Each row comes from the steps of one walk. Every step used is in the known rows, and no mark comes twice. Write the walk behind each row, first mark first.
In the rows, 128 means zero.
Known rows:
A H Z: [161 121 159 110 126 131 165 126 185 107 192 141 114 122 132  89  79 128
 103  81 145 141 153 170 136  96 119  77 115 119  63 142 115 129 208 147
 126 144  70 116 115 165 126 136 149 149  71]
A D G S T W: [152 124 137  62  73  98  65 115 122 167 115 164  98 157 148 119 176 145
 115  94  94  66 124 139 157 136 147 167 181 150 153 149 112 122  63 115
 127 141 118 195 136 132 106 166  41 114  66]
S T D A: [122 127  94 144 150 109 124 123 116 113  93  99 132 101  93 101 170  84
 129 139  96 131 126 114  55 146 111  89 133 107 169 105 162 118  98 151
  94 111 152 139 117 169 152 138  80 124 129]
J A: [135 111 140 149 133 169 163 127  95 111 146 117 128 156 130 129 155 125
 107 116 134 161 133 128  88 153 115  80 167 128  74  99 133 117 152 136
 122 145 111 135 112 164 136 118 106 117 160]
T J A D G: [ 71 119 139 136 129 120 149 117 163 131 177 109 121 151 169 180 222 131
  84 119 170 173  82 143 122 127 131 168 135 166 111 160  87  99  64 141
 123 108  98 170 127  64 164  69  98 168 173]
G S T R: [137 145 101 114  93 165 110 131 106 106 105 100 162 116  96  71 104 130
 134 117 108  94 137  99 104 133 135 130 161  91 193  72 168 118 149  87
 131 145 113 144 115 149 115 111 117  66  83]
R T S: [ 95 129 149 152 123 148 154 133  70 118 112 135 139 119 163  87  92 144
 162 126 101 118 169 105  83 154 104 121 152  91 109  78 134 181 159  86
 129 167 118 121 126 121 122 189 126 134 112]
Z H A F T: [128 112  99 164 131 114 107 135 119 147 106 137 100  80 116 148  27 143
 148 148 139 110 125 123 202 123 110 139  92 135 104 128 155 153 172 145
 124  94 168  69 144 113 138 173 193 166 146]
Z H A D G S: [102 110  74 133  86  69  71 101 130 142 132 135  91 109 150 155  94 159
 110 125 101  81 153  78 198 179 132 193 159 155 142 173  83  80  79 119
 142 116 126 154 160  87 144 129  94 121  38]
R T J A D: [ 71 132 130 145 124 138 137 132 116 116 157 103 161 125 154 143 190 118
 132 123 155 213  82 143 117 125  97 167 122 149  84 126 136 139  99 136
 122 122  75 178 129  82 146  95 138 163 154]
W T S: [152 126 146 134 180 119 148 132  60 106 124  84 156 146 126 120 140 136
 119 149  67  74 199 126  31 162 121 101 102  96 150  94 119 163 162  64
 110 162 129 112  95 115 158 204 105 121 127]
F T J A H: [128 122 158  92 120 147 202 145 125 114 193 132 164 142 124 158 122 127
 141 113 176 212 110 141 161  20 113 108  57 161 113 171 138 156 163 148
 117  96  63 171 107 124 112 140 196 146 177]
A D G S T R: [107 161 101 111 105 124  87 127 138 129  89 119 160 122 142 110 130 152
 120 105 124  70 122  97 134 143 141 213 174 118 223 126 100  97  58  84
 134 157 122 154 126  69 116  86  89  90  67]
S T F: [139 121 102 115 104 160 145 135 123 125 121 147 122 124 110  95 108 119
  99 124 145  85 118 170 123 100 161 125 131 106 113  94 199 140 145 141
 113 113 129  80 109 159 135 118 114 132 120]
T W: [156  97 173  87 119 149 121 115 108 136 151 133  88 153 133 115 161 122
 105 120 103 109 138 158 115 179 132  55 144 150  46  99 152 133 177 119
 113  87 126 125 135 213 131 176  91 141 142]
Z H A: [107  81  91 145  99 119 132 109 104 127 154 125  89  84 136 139  86 136
 101 129 112 112 157 115 157 176 118  98 132 134  66 119 163 120 175 141
 114  78 118 108 136 166 164 168 132 146 102]
G D A F T: [172 149  90 179 183 127  98 102 132 117  72 158 167 100  88 145 119 128
 189 137  87 144  89 168 139  96 101  90  31 140 139 120 146 150 113 144
 128 100 200  87 122 106  93 107 171 162 160]
F T R: [111 151 142 123 164 170 147 147 113 105 101 137 173 122 134 120  94 137
 156 135 143 133 136 116 105 126 119 147 118 137 150  96 131 133 171  81
 128 121 132  86 123 137 104 128 163 117 142]
S T: [129 104 123 130  87 163 156 122 104 126 133 153 113 118 132 109 157 126
  98 103 110 107 145 171  88 109 123 104 152 101 117  84 173 155 166 142
 104 138 103 124 112 163 143 156 110 122 113]
J T: [113 123 139 114 147 126 155 117 123 123 138 135 131 128 162 164 157 129
  86 126 125 118 167 161  86 176 162 107 147 125 107 160 127 123 190 137
 154 134 143 106 121 184 161 129 140 102 124]
G D A F: [172 134  94 182 172 124  95  86 152 110  92 112 142  96  87 139 145 118
 145 123  77 128  88 166 125 146 115  39  51 125 114 109 161 121 111 154
 121  84 202  85 120 118 123  76 149 157 157]
T D A: [125 129 120 152 182 103 122 116 128 101 112  74 127 119  99 120 168  86
 127 149  94 141 133 104  58 191 116  69 115 126 129 117 125  83 112 145
 103 104 166 117 141 161 152 112  96 112 154]
Z H A F T W: [156 100 127 110 125 106  82 141 111 166  98 145  81  95 107 142  37 135
 147 150 134 105 110 118 222 145 114 111 100 162  66 131 172 162 169 135
 118  53 177 100 149 166 126 218 166 189 161]
Z H: [104  97 123 129 115 131 132 106 126 117 174 123  90 113 129 124  89 148
  70 123 104  92 153 159 133 150 110  87 104 137  69 118 136 113 174 151
 118  78  95  87 148 169 129 147 122 135 118]
T J A D: [ 99 124 137 135 140 123 137 122 131 102 174  73 148 139 134 146 215 110
  99 107 138 183  89 158  95 139 119 136 109 164  82 130 126  91 117 138
 105 110  88 170 125  87 169  83 112 157 177]
F T J A D G S: [103 151 124 119 122 118 113 134 136 138 151 135 163 172 139 154 175 145
 156 129 150 189 105 113 151  73 130 233 124 180 177 181  64 112  50 108
 150 153  81 211 139  47  97  84 121 116 129]
H A F T D G S: [146 144 120 149 131  73  64 160 139 171  74 122 115 118 104 141  78 119
 195 171 134 112 115  43 193 132 159 197 163 110 197 137  84 117  86 101
 159 172 194 121 144  63 139 120 148 112 152]
F T D G: [ 89 125 164 126 150 106 130 151 133 146 126 169 121 139 152 155 137 127
 141 155 144 117 128 105 118 111 140 176 152 142 161 142  61 123  99 119
 134 147 142 106 133 114 115 140 108 140 158]
J T D G S: [100 140 138 100 145  65  97 134 151 144 129 113 134 143 142 156 142 125
 106 164 127  97 155  78 109 187 197 169 180 124 192 198  52  77  97 115
 181 165 149 141 139 135 142  90 100  68 114]
R T: [104 120 144 137  96 169 155 124 101 127 137 165 122 121 157 117 130 134
 136 130 123 145 149 149 118 140 111 114 150 101  86  99 147 166 162 128
 140 144 105 109 139 159 120 146 148 121 107]
A D G S: [131 135 137 121 114  97  87 109 146 140 137 133 112 161 157 132 165 152
 108 106  93  83 148 125 140 156 147 180 155 137 153 149  62  79  83 107
 149 173 126 149 154  78 121  93  86  85  74]

Write each row's walk:
[191 138 147 124 177 133 104 128 129 149  71 133 107 138  99 133 123 115
 166 154 118 140 112 154 146 138 108  73  72 147 104 126 168 163 134 147
 114  78 207 108 151 185  90 173 155 142 179]	D A F T W
[130 129 137 145 166 127 127 126  97 104 133  97 143 156 141 139 184 127
 110  88 118 137 115 138  91 174 109 130 155 152  85 121 109  91 116 125
 113 154 123 144 118 109 150 104  82 130 145]	J A D
[108 117 100 124  41 157 151 124 139 146 168 133 123 151 118 129 177 131
 112 141 159 175 110 114 134  62 142 148 165 117 174 133 140 135  76 140
 140 132  61 218 110 116 124  99 101 104 125]	D G S T J A
[152 152  79 118 107 117  99 140 127 138  91 136 146 170 111 113 126 142
 120 119 159  97  92 100 162 106 162 214 186 138 180 150 119  92  14 128
 142 174 128 162 114  78 108  65  61 108  97]	J A D G S T F
[157 138 158 141 149 143 123 143 134 142 115 140 118 133 118 131  99 134
 143 133 129 111 126 173 142  98 123 132  94 117 113 104 132 158 180 129
 131 144 165  68 138 107 116 136 186 133 175]	A F T
[144 161 147 153 161  98  73 171 133 158  93 104 140 171  85 131  88 128
 171 172 157 130  90  57 163 112 141 180 163 122 195 145  54 101  57 116
 163 187 173 140 134  70  90  93 127  99 194]	J A F T D G S
[164 150 120 172 178 141 131 127 142 128  75 127 124 123 101 139 115 122
 159 146 121 147 130 156 126 116 104 106  62 115 136 123 151 155 137 150
 120 123 203  83 148 130 106 121 181 118 165]	D A F T
[ 75  96  90 138 112  77 107 106 138 142 141 148  79  95 180 181 114 155
  87 114 129  86 136 106 181 180 121 178 153 164 106 172  92 100  86 141
 119  96 138 115 145  92 172 141  98 174  80]	Z H A D G
[167 126 148 128 141 143 179 140 160  99 185 120 133 146 125  96  84 127
 110  78 174 184 130 134 127  96 110  70 144 125  57 144 114 123 180 149
 127 158  62 150  94 165 117 128 133 154 102]	J A H Z
[151 132  89 103  66 146 120 131 148 150 116 171 111 148 114 102  93 144
 114 141 149  67 133 121 165  85 186 174 161  99 174 132 149 126  83 123
 150 147 127 115 128 132 100  95 101  89  73]	D G S T F
[174 136 119 134 157 129 171 108 193  94 155 123 124 112 120  92  96 118
 118  96 136 175 154 151 120 112  99  49  85 123  85 162 132 131 169 165
 119 121 101 125 121 180 115 125 146 134  56]	D A H Z
[ 83 144 117 131  82 124 111 125 137 140 157 126 146 153 155 148 173 143
 144 138 160 194  94 103 161 113 126 212 157 144 146 164  87 130  35 119
 157 156  69 211 147  51 111  62 124 121 111]	R T J A D G S
[118 134 158 138 162 137 152 142  68 116 110 148 150 136 146 101  91 144
 173 116  95 112 180 124  73 120 107 141 122 126 139  88 116 169 176  81
 118 166 127 119 120 112 113 202 120 131 133]	F T S
[140 166 145 160 192 170 127 167 121 115  66  85 179 135 102 128  66 129
 157 151 188 145  80  97 135 128 110 136 126 123 147  94 133 129 141 103
 133 132 181  85 113  98 102  92 185 140 220]	J A F T R
[ 62 121 158 133 109 120 131 145 135 154 134 155 110 121 168 142 130 125
 125 163 155 123 119  92 128 148 129 156 181 107 130 128  79 141  84 129
 145 149 125 109 141 121 125 125 117 149 132]	R T D G
[170 124 124 115 135 136 186  99 144 105 144 121 125 123 123 140 131 125
 112 103 110 140 165 142 132 118 107  33  59 125 116 161 154 127 159 161
 106  86 134 125 131 176 115 134 157 101 105]	D A H
[152  95 150  79  81 158 127 121  87 145 129 158  94 133 126 105 166 118
 106 105 107 100 125 176 111 131 129  70 160 131  84  96 190 163 160 136
  99  97 111 149 112 216 128 206  83 145 126]	S T W
[122 134 156 142 133 142 130 138 167 138 158 118 124 118 112 143 129 118
 137 145 148 151 102 193 151  67 135 135  44 122 115 112 148 165 182 139
 127  97 127  94 146  85 139 113 208 155 205]	A F T J
[159 158 131 122 202  82 144 151 179 100 130 123 157 107 102  87  70  96
 175 125 141 189 133 112 114  85  99 111  78 147 141 179  89 122 143 151
 112 139 115 135 118 154 100 148 143 149  91]	F T D A H Z
[159 107 135  71  50 142 108 115 119 176 126 182  82 155 128 108 152 140
 113 125 109  89 142 131 150 119 154 119 193 126 146 123 140 148 100 121
 141 128 113 192 128 188  94 180  64 106  80]	D G S T W
[124 133 122 126 112 170 144 142 121 123 118 156 130 128 134 103  78 130
 137 151 157 116 120 140 153 127 145 136 124 108  79 106 172 154 139 126
 142 117 126  64 138 150 111 106 159 132 118]	R T F
[139 125 116 114  99 107  84 140 106 124 125  98 137 128  83  71 142 101
 133 130  79  94 140 107  86 133 143 128 167  99 177  84 137 102 132 116
 118 167 102 159 124 137 137 136  77  82 110]	G S T D
[123 116 125 151 124 134 132 138 152 144 130 124 118  89 120 158 121 110
 165 151 155 180 105 144 170  88 137 144  74 122 116 113 175 171 177 133
 127  99 149 106 127  87 177 127 218 173 194]	H A F T J
[ 97 149 133 109 171 139 146 129 135 103 111  96 177 110 158 150 122 128
  97 137 156 113 148 117  82 199 164 119 145 124 148 147 134 104 179 105
 154 109 153  90 119 171 155  96 159  96 136]	J T R
[ 96 123 151 126 134 111 124 109 155 140 145 150 100 144 184 165 185 148
  83  98 123  89 131 155 128 156 138 166 149 145 123 148  73 102  93 133
 126 143 132 115 138  88 147 102  87 140 112]	A D G
[140 119 137 121  82 143 128 111 143 147 153 153  96 162 141 128 140 153
 109 135 107  99 166 118 140 140 150 129 168 110 143 128  96 111 116 115
 160 159 111 139 143 133 106 102 104  75  87]	D G S
[147 140 139 103 182  91 153 138 126 107 114 120 163 121 104 135 104 104
 170 134 112 150 141  99 127  90 104  91  51 150 168 178 116 120 125 152
 102 106 145 129 129 147 101 157 158 114 138]	F T D A H
[103 110 116 143 121 100 127 112 140 144 115 153  98 117 192 181 182 140
 118 103 133 117 137 105 144 181 141 174 178 145 116 152  97 105  92 123
 126 140 156 130 129  80 186 123  96 153  97]	H A D G
[102 116 147 121 116 157 160 126 135 125 178 149 135 127 136 141 156 121
 137 135 135 175 129 185 117  75 126 143  73 149 103 116 145 161 180 129
 123 100  81 130 134 130 129 135 173 138 157]	F T J
[101 130 120 125 114 173 147 132 114 106 109 114 155 100 128  97 123 126
 108 112 139 101 123 132  89 135 128 113 155  97 155  73 180 139 157 105
 110 118 122 108 102 152 140 130 126 127 121]	S T R
[105 129 140 166 108 165 143 141 148 136 152  85 131 120 118 134 134 115
 129 161 186 200  72 146 151 105 109 106 106  98  80 103 164 168 133 152
 142 109 114 132 133  94 146  81 200 168 209]	R T J A F
[182 140  95  99 116  80 117 124 125 107 114  86 155 111  66  86 114  98
 148 116  82 112 146  80 126  99 121  75  90 107 213 152 154  98 103 154
 105 125 122 183 125 151 110 145 117  69  79]	G S T D A H
